Each row was made from one small tree. The marks that hang from a mark follow it in brackets, in alphabetical order. Every link used is in the known rows. Write each row's tree.
(in the rows, 128 means zero)
Known rows:
J(B(G)): [109 132  91 115 121 100 113 109 137 146 120 138  93 136 125 125 132 156
 137 111 123 149 135 123 132 129 131]
U(A(B(G(D) J)) M Z): [131 145  34 122 132  86 133 101 117 167 145 135 110 132 128 121 145 174
 146 134 136 146 129  90 127 120 145]
Y(D(M(Z(G U)))): [141 123 146 127 106  96 128 109 125 171 126 152 122 147 134 101 110 158
 139 123 132 159 125 102 132 117 138]
A(B U): [ 95 126  68 134 123  95 117 113 130 150 107 124 108 141 134 128 138 151
 162 106 130 158 136 106 133 106 141]
U(M(Z(G X))): [138 138 102 122 112 106 133 107 130 162 127 129 106 135 125 121 125 135
 155 134 106 164 120 123 142 132 146]
G(D Z): [106 121 136 131 124 109 128 113 140 152 135 130 113 148 132 119 121 128
 142 103 132 136 124  96 122 112 144]
Y(D(M(U(Z)))): [137 126 106 128 104  84 130 104 132 156 140 153 120 148 125 106 126 154
 156 122 138 152 120  94 125 110 124]
D(M(U(Z(X)))): [147 134  76 128 110  95 126 103 136 147 138 141 110 136 121 114 147 140
 166 120 115 162 120 122 141 130 131]
U(M Z(X)): [138 137  79 121 115 104 131 103 132 150 131 130 101 131 120 125 143 141
 168 126  90 151 120 120 142 135 142]
J(B(A(U(M)))): [111 132  63 131 120 103 115 112 122 157 147 129 104 139 126 120 147 158
 146 130 140 142 138  97 137 115 138]
D(M(Z(G U X))): [151 130 118 127 112 106 125 108 129 162 123 140 113 136 130 107 130 144
 150 122 110 169 124 131 146 136 144]
G(D): [104 117 114 135 124  94 124 112 136 151 126 131 108 141 134 122 121 130
 138 109 131 137 111  97 134 114 139]
D(M(Z(U X)) Y): [142 139 131 127 115 106 129 105 128 142 135 135 112 139 126 111 140 130
 141 110 105 162 130 128 157 126 142]
X(Z(G U(M))): [128 124  81 114 107 109 121 109 124 168 121 135 110 144 126 123 128 149
 153 130 106 160 117 126 134 116 143]
Z(G(D(Y)) U X): [130 114 119 109 121 105 127 118 123 154 113 120 110 130 135 123 139 130
 136 116 119 174 111 120 155 116 154]
X(Z(G(D(M(U(A)))))): [123 120  65 132 123  97 128 100 128 159 150 147 125 148 128 108 124 143
 140 130 155 148 106 104 127 113 130]
Y(D(M(U))): [125 125 117 133 105  82 124 109 135 161 142 145 117 145 134 106 125 143
 143 118 154 153 114 101 135 106 126]
X(Z(U(A(B) M))): [132 133  25 130 124  98 123 100 122 156 130 129 117 146 129 120 144 159
 157 123 125 147 128 118 135 119 137]
Y(D(M(Z(G X)))): [131 133 142 122 113  97 136 106 137 165 138 146 115 138 132 104 115 142
 143 125 127 161 115 112 136 128 139]
A(B U(M Z(G(D) X))): [125 132  56 111 117  97 135 113 121 169 131 128 108 132 125 128 141 165
 167 137 122 177 126 105 132 111 151]
M(U Z): [135 126  91 145 107  89 123 109 135 145 116 132 116 155 124 117 120 130
 156 115 134 150 133 108 128 112 130]
B(G(D(M)) J): [106 136 116 130 121  91 123 110 132 169 147 146 104 131 133 115 134 148
 122 118 139 144 115 103 135 116 140]
G(D(Y) Z(U(M) X)): [141 132 134 115 114 113 133 116 126 156 151 120 112 138 129 123 147 129
 140 115 117 159 126 117 149 110 154]
R(D(M(Z(G)))): [118 133 140 120 120 100 131  99 128 156 130 152 112 144 124 108  97 140
 131 116 127 155 117 107 141 120 137]
D(M(U Z) Y): [128 142 122 131 112  96 129 104 126 138 142 142 117 152 120 112 125 126
 137 113 133 159 128 107 143 108 132]
J(B(A G(D))): [ 99 127  96 121 129  94 119 115 130 156 144 132 101 137 127 115 132 150
 120 120 154 135 131  95 132 121 132]
B(G(D(Y))): [ 92 127 138 114 125 100 127 112 127 145 124 129 102 137 126 128 124 130
 123 110 126 147 124 100 141 109 139]
X(Z(U(A(B(J)) M))): [138 139   4 132 125  93 122 101 123 164 134 128 117 143 134 119 156 164
 154 126 131 150 122 119 133 116 147]

Write each row's tree:
[146 116  72 128 122 109 118 104 113 165 116 129 115 133 137 118 135 156
 153 131 116 154 122 109 147 130 146] | Z(G U(A M))
[145 121  64 155 120  90 123 101 130 141 118 130 123 153 130 112 125 134
 158 120 138 139 137 101 129 120 128] | M(U(A) Z)
[131 137 138 136 112  91 135 105 143 157 144 145 113 141 131 105 122 138
 143 118 126 147 122 111 138 126 133] | Y(D(M(Z(X))))
[131 149  51 130 128  97 122 104 128 165 149 136 120 140 135 110 154 161
 148 113 163 159 143 106 126 117 140] | D(M(U(A(B(G(Z) J)))))
[119 140  64 131 115  88 132 116 118 179 136 132 116 145 134 121 128 164
 145 136 151 169 127  92 124  94 157] | A(B(J) U(M(Z(G(D)))))
[149 131  34 148 132  87 122 104 123 154 112 128 122 147 139 111 145 161
 154 113 137 150 137 105 132 122 148] | M(Z(U(A(B(J)))))
[139 115 124 132 116 109 125 117 140 158 129 122 114 140 136 117 142 133
 153 104 123 150 130 118 135 118 149] | G(D Z(U X))
[131 109  59 127 126 111 119 102 126 153 105 132 119 145 134 117 131 149
 156 120 114 146 124 119 129 126 140] | X(Z(G U(A)))
[132 146  72 129 111 103 124 111 128 161 147 126  99 136 118 118 146 158
 149 141 130 149 162 114 135 125 134] | J(B(A(U(M(Z(X)))) G))
[142 122  83 124 126 116 112 105 132 148 124 136 108 141 131 116 143 169
 147 108 126 142 160 118 125 133 137] | J(B(G(Z(U(A)))))
[106 131 150 130 124 111 129 108 138 156 159 145 115 146 130 112 122 133
 134 103 136 137 119  96 127 116 140] | G(D(M) Z)
[141 142 124 123 112  88 134 101 131 138 143 138 114 145 118 111 125 120
 134 113 136 168 124 122 159 109 132] | R(D(M(U Z(X)) Y))
[147 130  86 122 110  86 129  99 137 148 137 144 110 138 117 112 134 140
 158 117 124 163 119 120 147 121 129] | R(D(M(U(Z(X)))))
[139 113  74 123 135 104 134 101 127 150 121 131 114 131 131 118 134 146
 158 126 114 148 115 101 133 137 146] | U(A Z(G(D) X))
[ 97 117  99 118 122 104 128 110 135 157 124 136 111 147 128 123 113 133
 138 119 127 147 104 109 122 111 141] | X(Z(G(D)))
[143 133 145 108 116 103 133 103 121 151 126 140 113 137 124 110 121 135
 131 115 115 177 123 127 162 121 145] | R(D(M(Z(G U X)) Y))
[ 98 125  77 139 124  98 114 116 124 168 115 120 106 133 136 119 151 149
 148 123 135 139 146  92 130 111 142] | B(A(U) G J)
[163 124 108 148 117  93 130 100 132 158 139 143 123 140 137  97 133 152
 149 122 129 141 134 109 142 132 133] | Y(D(M(Z(U(A) X))))
[147 123  88 116 109 106 121 113 124 170 115 124 104 127 134 123 143 145
 158 131 104 173 115 134 154 130 150] | Z(G U(M) X)
[146 119 101 140 122 111 126 107 123 163 147 130 122 144 136 113 135 148
 146 119 132 132 133  93 132 117 145] | G(D Z(U(A M)))
[117 136 113 123 116  97 123 107 126 140 139 138 113 143 126 118 137 126
 138 109 135 162 116 112 150 110 134] | D(M(U) Y)
[147 149  52 138 122  85 128 100 131 152 139 134 116 137 125 108 144 151
 154 124 149 164 145 122 141 132 126] | D(M(U(A(B(G))) Z(X)))
[117 138  97 111 129 115 120 113 141 152 143 121 100 134 125 117 151 143
 143 114 132 145 148 118 131 137 140] | J(B(A G(Z(X))))
[147 146  78 130 133  99 131  98 120 138 137 131 120 138 130 109 151 144
 144 111 124 164 135 121 157 131 143] | D(M(Z(U(A(B)) X)) Y)
[135 140  98 126 135  91 131  94 113 139 135 141 124 148 128 106 124 151
 129 105 140 156 136 103 156 113 137] | R(D(M(Z(U(A(B)))) Y))
[136 117  74 117 112  99 123 109 125 152 105 135 114 146 123 121 127 146
 168 123 119 167 121 107 126 118 138] | M(U(Z(G)))
